Each row was made from one small tree. The marks that hang from a mark follow it in brackets, in the order of their numbers. Every link used is in the known rows. Write each row's tree.
Known rows
z87(z913(z32 z63 z940)): [ 24.3  -6.7  16.2   5.7  43.0  20.7   3.4  22.9  -7.3 -20.2  -2.3   6.2
  -1.7 -24.5  -6.0  10.5 -14.3  11.5 -28.1   1.9]
z805(z87(z230)): [  4.9   0.3  -2.0 -24.4 -11.6  26.0  15.1  18.2   1.7 -19.7   3.2 -29.8
  -8.4 -23.1  18.7  -1.6 -10.1   0.7  -9.4  13.9]
z87(z805 z913(z32 z63)): [ 21.6  25.0   8.1   2.4  60.3  14.9  -8.1  34.3  -5.5 -16.0  -6.3   4.8
 -17.4 -43.8 -25.1  12.4  -5.6  26.6   0.5   2.2]
z230(z805(z87(z913(z32 z63 z480(z366))))): [ 12.8 -13.3  15.9  -7.1  -3.0  13.6   0.4  16.6   8.6 -18.8   5.8  -8.0
  15.5 -21.4 -11.0  -7.8 -16.0   9.1 -21.3  -6.1]
z480(z366 z913(z63 z87(z805) z940)): [ 30.0 -23.6   5.8  -4.1  47.3 -17.1  13.0  17.7  33.7  -8.6  24.7 -31.0
 -11.6  -7.7  14.0   6.8 -45.4  24.7  13.7  -7.0]
z230(z87(z805 z913(z32 z63 z480 z940))): [ 17.9   1.0   6.8   5.6  48.1  10.5  -2.2  30.3 -10.5 -25.9  -6.8  -5.8
  -3.6 -36.4 -14.1   4.7 -11.3  15.8  10.8 -14.5]
z480(z366 z913(z32 z940)): [ 21.2 -34.6   8.7  -3.3  39.5  -8.5  11.9   7.9  37.0  -0.3  14.3 -37.0
  -6.4  -2.3  14.4  16.2 -46.0  19.5 -11.6   0.1]
z366(z480(z913)): [ 15.4  -1.8   8.2   0.8  -2.3  -7.1   2.8   4.0  31.5  -1.0  -3.4 -11.1
  -2.5  -1.2 -14.3  -7.8 -15.1   3.3  14.0  11.2]
z480(z366 z913(z32 z63 z87(z805) z940)): [ 28.3 -31.2  13.3  -6.1  68.7 -16.0   8.5  19.7  37.1 -18.4  27.7 -23.5
 -16.0 -13.6  13.4  11.3 -49.1  26.1   5.9  -2.9]
z230(z87(z805 z913(z63 z480))): [ 12.9  15.4  -3.9   4.7  34.2   6.7  -4.4  31.3  -9.0 -18.2  -7.7  -8.3
  -2.1 -34.9 -15.2  -0.8  -3.5  18.3  24.0 -12.9]
z87(z32 z805(z230) z913(z63 z940)): [ 18.3  -4.0  14.7   4.9  46.1  10.1  10.1  25.1 -42.2 -19.9 -10.6  -1.4
 -14.2 -38.4 -23.6   5.4 -10.6  43.3 -17.9 -11.0]
z913(z32 z87 z480 z940): [ 27.6 -42.6  37.3  -0.2  32.4   2.1  11.7  25.0   5.2 -40.2  32.0   4.0
 -18.0 -31.0   3.8  11.2 -25.8  -7.4 -10.3   6.4]
z230(z805): [ -2.9   0.3   3.9   2.8 -27.2   5.1  -9.0   3.5  16.3  -6.9  -8.7 -13.9
  21.5  -9.9 -19.3   1.9  -5.3  -1.3 -11.4 -10.3]
z913(z87(z805) z480(z366) z940): [ 37.5 -32.2  23.3  -1.7  22.2  -9.3  13.1  28.8   6.2 -17.1  23.5 -17.8
 -21.6 -29.8   0.4   8.7 -28.5   8.0  20.3  -8.7]
z805(z87(z913(z32 z63)) z230): [ 24.4 -17.4  16.4 -15.5  30.7  23.6   9.0  18.0 -22.9 -21.2  -1.7  11.9
  -7.1 -22.0  -6.9  -9.2 -28.9  15.2 -30.1  21.0]
z366(z480): [ 11.8  -0.5   9.3  -1.2  -6.6   0.5  -6.3   6.4  19.8  -1.2 -16.5   1.5
   0.4  -8.5 -18.1 -10.2  -4.4  -1.6  15.6  10.1]
z480(z366 z913(z63)): [ 17.2 -10.8  -4.1  -3.5  40.9 -10.8  10.2  12.5  40.7   0.4  20.1 -27.3
  -7.5   0.4  17.5   2.4 -29.9  28.8   6.0   5.1]
z366(z480(z913(z87(z805(z230))))): [ 19.9  -7.0  11.7  -2.1   4.8 -16.0  -0.7   7.8  24.1  -7.9  -1.4  -6.0
  -8.8  -6.3 -21.6  -6.8 -24.1   6.0  24.1   9.4]
z87(z32 z805(z230) z913(z940)): [ 15.2  -7.5  12.4   3.8  24.3   7.1   8.8  21.6 -44.2  -9.9 -17.9 -14.6
 -11.0 -39.0 -28.7  11.4 -15.6  37.7 -16.4 -14.0]
z480(z366 z913(z32 z63 z87 z940)): [ 25.3 -40.1  13.8  -6.3  60.7 -15.0  10.2  15.6  38.9 -19.8  30.4 -21.1
  -9.3  -6.0  21.5   8.7 -49.9  20.8  -2.6  -0.2]
z87(z805(z230) z913(z32)): [ 22.3  10.6   9.3   1.2  42.0   9.5  -9.7  26.1 -20.1  -8.9 -18.1   1.5
 -18.2 -37.9 -36.7  18.5 -17.0  25.5  -3.8   3.7]
z805(z87(z913) z230): [ 23.4 -14.4   9.4 -14.8   0.6  20.6  11.2  14.4 -26.5  -7.7  -8.9  -2.1
  -2.2 -18.4  -9.9  -8.0 -29.7  10.3 -23.8  16.1]

Which tree is each row?
[ 15.1  -1.0   1.2  -2.6  15.3 -13.5   7.3  13.9  19.4  -9.5  17.3 -24.8
 -12.9 -13.8  -7.4   8.8 -32.8  12.1  12.9   5.4] : z480(z913(z87(z805(z230))))
[ 18.2 -18.8  17.9   0.2  13.2 -10.4   9.0   7.3  23.9 -18.6   8.4  -4.4
  -2.7  -4.5  -6.0 -12.7 -21.0   6.9   9.1   4.1] : z366(z480(z913(z63 z87(z32) z940)))
[ 31.8 -24.0  21.3   4.9  31.1  10.7   8.7  26.6  -5.1 -13.1   6.0  -7.3
  -9.3 -27.1  -4.4  15.3 -19.5  14.2 -19.7  -0.3] : z87(z913(z32 z480(z366) z940))
[ 23.9  -8.3  12.4   1.0  44.1   3.7  10.9  26.5  18.6 -18.3  27.3   6.4
 -19.8 -17.7  13.0  -6.1   0.0  21.7   7.7  13.2] : z913(z63 z480(z366))
[ 24.4 -30.9  10.9  -2.2  60.8  -5.4  13.4  11.2  38.8 -10.4  21.6 -23.8
  -9.3  -2.0  19.1  10.3 -41.2  25.3 -13.0   3.2] : z480(z366 z913(z32 z63 z940))
[ 17.7 -40.3  28.4   0.4   4.9  -3.2  22.5  22.9 -10.1 -33.1  31.2  -9.8
 -11.5 -29.9   8.2   0.6 -16.6   3.5  -5.6  -4.9] : z913(z87(z32) z480 z940)
[ 22.4 -13.9  20.3   2.5  27.0  -1.3   5.9   5.6  31.4 -15.9   2.7   0.5
  -5.7  -2.3  -9.7  -6.4 -19.7   4.7  -0.3  12.3] : z366(z480(z913(z32 z63 z940)))
[  3.6  11.1  -6.4  -0.1  31.6   6.3 -14.5  25.5  -6.9 -12.4 -21.5 -15.5
   4.1 -36.2 -20.0   7.7 -13.6  14.4  18.6 -15.3] : z230(z87(z805 z913(z32)))
[ -5.5  10.6  -7.9   0.4  35.4   4.0  -6.1  27.0 -18.6 -18.7 -15.5 -14.7
   5.5 -39.1 -12.5  -3.4  -4.0  30.2  16.7 -21.3] : z230(z87(z32 z805 z913(z63)))
[ 20.3 -16.2  18.6   1.6  11.7  -3.4   5.1   3.3  30.1  -8.8  -2.5  -8.6
  -3.5  -2.7 -13.1  -2.5 -23.0   0.8   0.7   9.9] : z366(z480(z913(z32 z940)))
[ 26.2 -36.0  34.4  -5.3  57.1   9.5  17.2  33.5   5.8 -70.1  43.8   9.6
 -31.3 -31.1  24.2  12.0 -10.4   2.2 -12.0  10.3] : z913(z32 z63 z87(z230) z480 z940)
[ 32.2 -32.1  19.8   4.0  11.7   5.4  20.2  17.0   8.6  -5.9  14.7 -18.0
 -12.2 -13.1   9.0   7.2 -17.5   6.9  -6.6   0.2] : z913(z480(z366) z940)
[ 19.4 -18.3  23.6   2.1  58.9  21.3   6.3  14.2  10.0 -30.0   7.2  11.8
  -7.7 -18.1   6.0   6.7 -15.2   5.2 -29.4   9.1] : z913(z32 z63 z940)
[ 37.9 -40.1  27.1   0.2  42.0  -4.0  17.7  27.9  11.5 -33.6  37.5   4.7
 -16.4 -18.4  19.5  -3.6 -22.8   8.5   6.0  -0.2] : z913(z63 z87 z480(z366) z940)
[  1.5  -2.5   1.7 -22.3   8.2  26.8  19.7  27.6 -20.0 -32.7   7.4 -22.9
  -7.4 -35.1  19.5  -6.7  -4.3  22.6 -21.9   5.8] : z805(z87(z32 z230 z913(z63)))
[ 20.5 -30.1  18.4 -15.6  26.2  14.7  21.0  22.1 -33.3 -22.6  10.2   3.4
 -11.1 -26.7   1.6 -17.0 -22.6  32.7 -25.8  13.4] : z805(z87(z32 z913(z63 z480(z366))) z230)
[ 22.7 -12.9  14.7 -13.8   9.7  28.4  13.3  20.4  -9.7 -11.1  -1.2 -13.6
   2.0 -29.0   0.4  -2.6 -27.7   1.7 -28.2   7.9] : z805(z87(z913(z32 z940)))
[-12.4   1.2  -6.8  -8.9  -2.4  12.4   9.7  26.5 -25.6 -30.6  -3.9 -33.2
  -9.0 -34.3  11.2  16.3   9.5  30.0 -16.0  -7.1] : z87(z32 z230 z913)
[ 38.9 -32.7  42.4   1.3  76.7   3.1  11.0  32.2  -3.7 -54.6  34.9  25.7
 -34.5 -36.6  -5.5   6.3 -22.8  11.1  -4.1   9.8] : z913(z32 z63 z87(z805(z230)) z480 z940)
[ 33.6 -45.1  23.8  -1.9  11.2  -8.5  15.5  23.2   8.7 -19.4  27.3 -13.8
 -12.2 -19.0  12.4   4.8 -29.7   0.5   8.0  -4.7] : z913(z87 z480(z366) z940)
[-19.0 -10.7  -3.7   3.8 -17.9  -1.3 -12.9  11.0 -11.5 -20.5 -19.9 -22.4
  38.9 -23.1 -20.0  -5.4  -7.4  15.4  -5.9 -37.3] : z230(z87(z32 z913) z805)
[ -9.5 -18.1   3.0   5.1   3.9  -3.7  -7.1  18.3  -7.8 -29.4  -4.1 -13.6
  29.4 -23.8 -11.9 -10.5  -4.3  24.9  -1.8 -34.8] : z230(z87(z32 z913(z63 z480(z366))) z805)
[ 10.4  -1.8   3.2 -22.8   4.6  28.9  11.4  26.1  -8.3 -25.8   1.2 -23.6
  -8.7 -32.2  12.0   4.6 -14.1   6.8 -19.9  12.0] : z805(z87(z230 z913(z32)))
[  6.4 -10.8  11.6  -3.9   2.2 -13.2   2.3   8.7  28.6 -27.4   9.0  -8.4
  -1.3  -5.4  -6.5 -11.0 -11.6   9.9  13.3   2.2] : z366(z480(z913(z63 z87(z32 z230(z805)))))
[ 11.2  31.2 -10.9  -6.0   8.6  15.5  -0.4  34.1 -13.9 -19.0 -14.4 -33.9
 -22.9 -39.4 -10.7  27.1   5.4  22.3  10.3  -5.4] : z87(z230 z805 z913)
[  6.1 -10.8   0.9   2.2  25.8   0.0   3.2  27.4 -20.7 -14.9 -10.8 -27.0
   1.9 -38.5 -10.1   2.1 -12.9  28.5  14.8 -27.4] : z230(z87(z32 z805 z913(z480(z366) z940)))
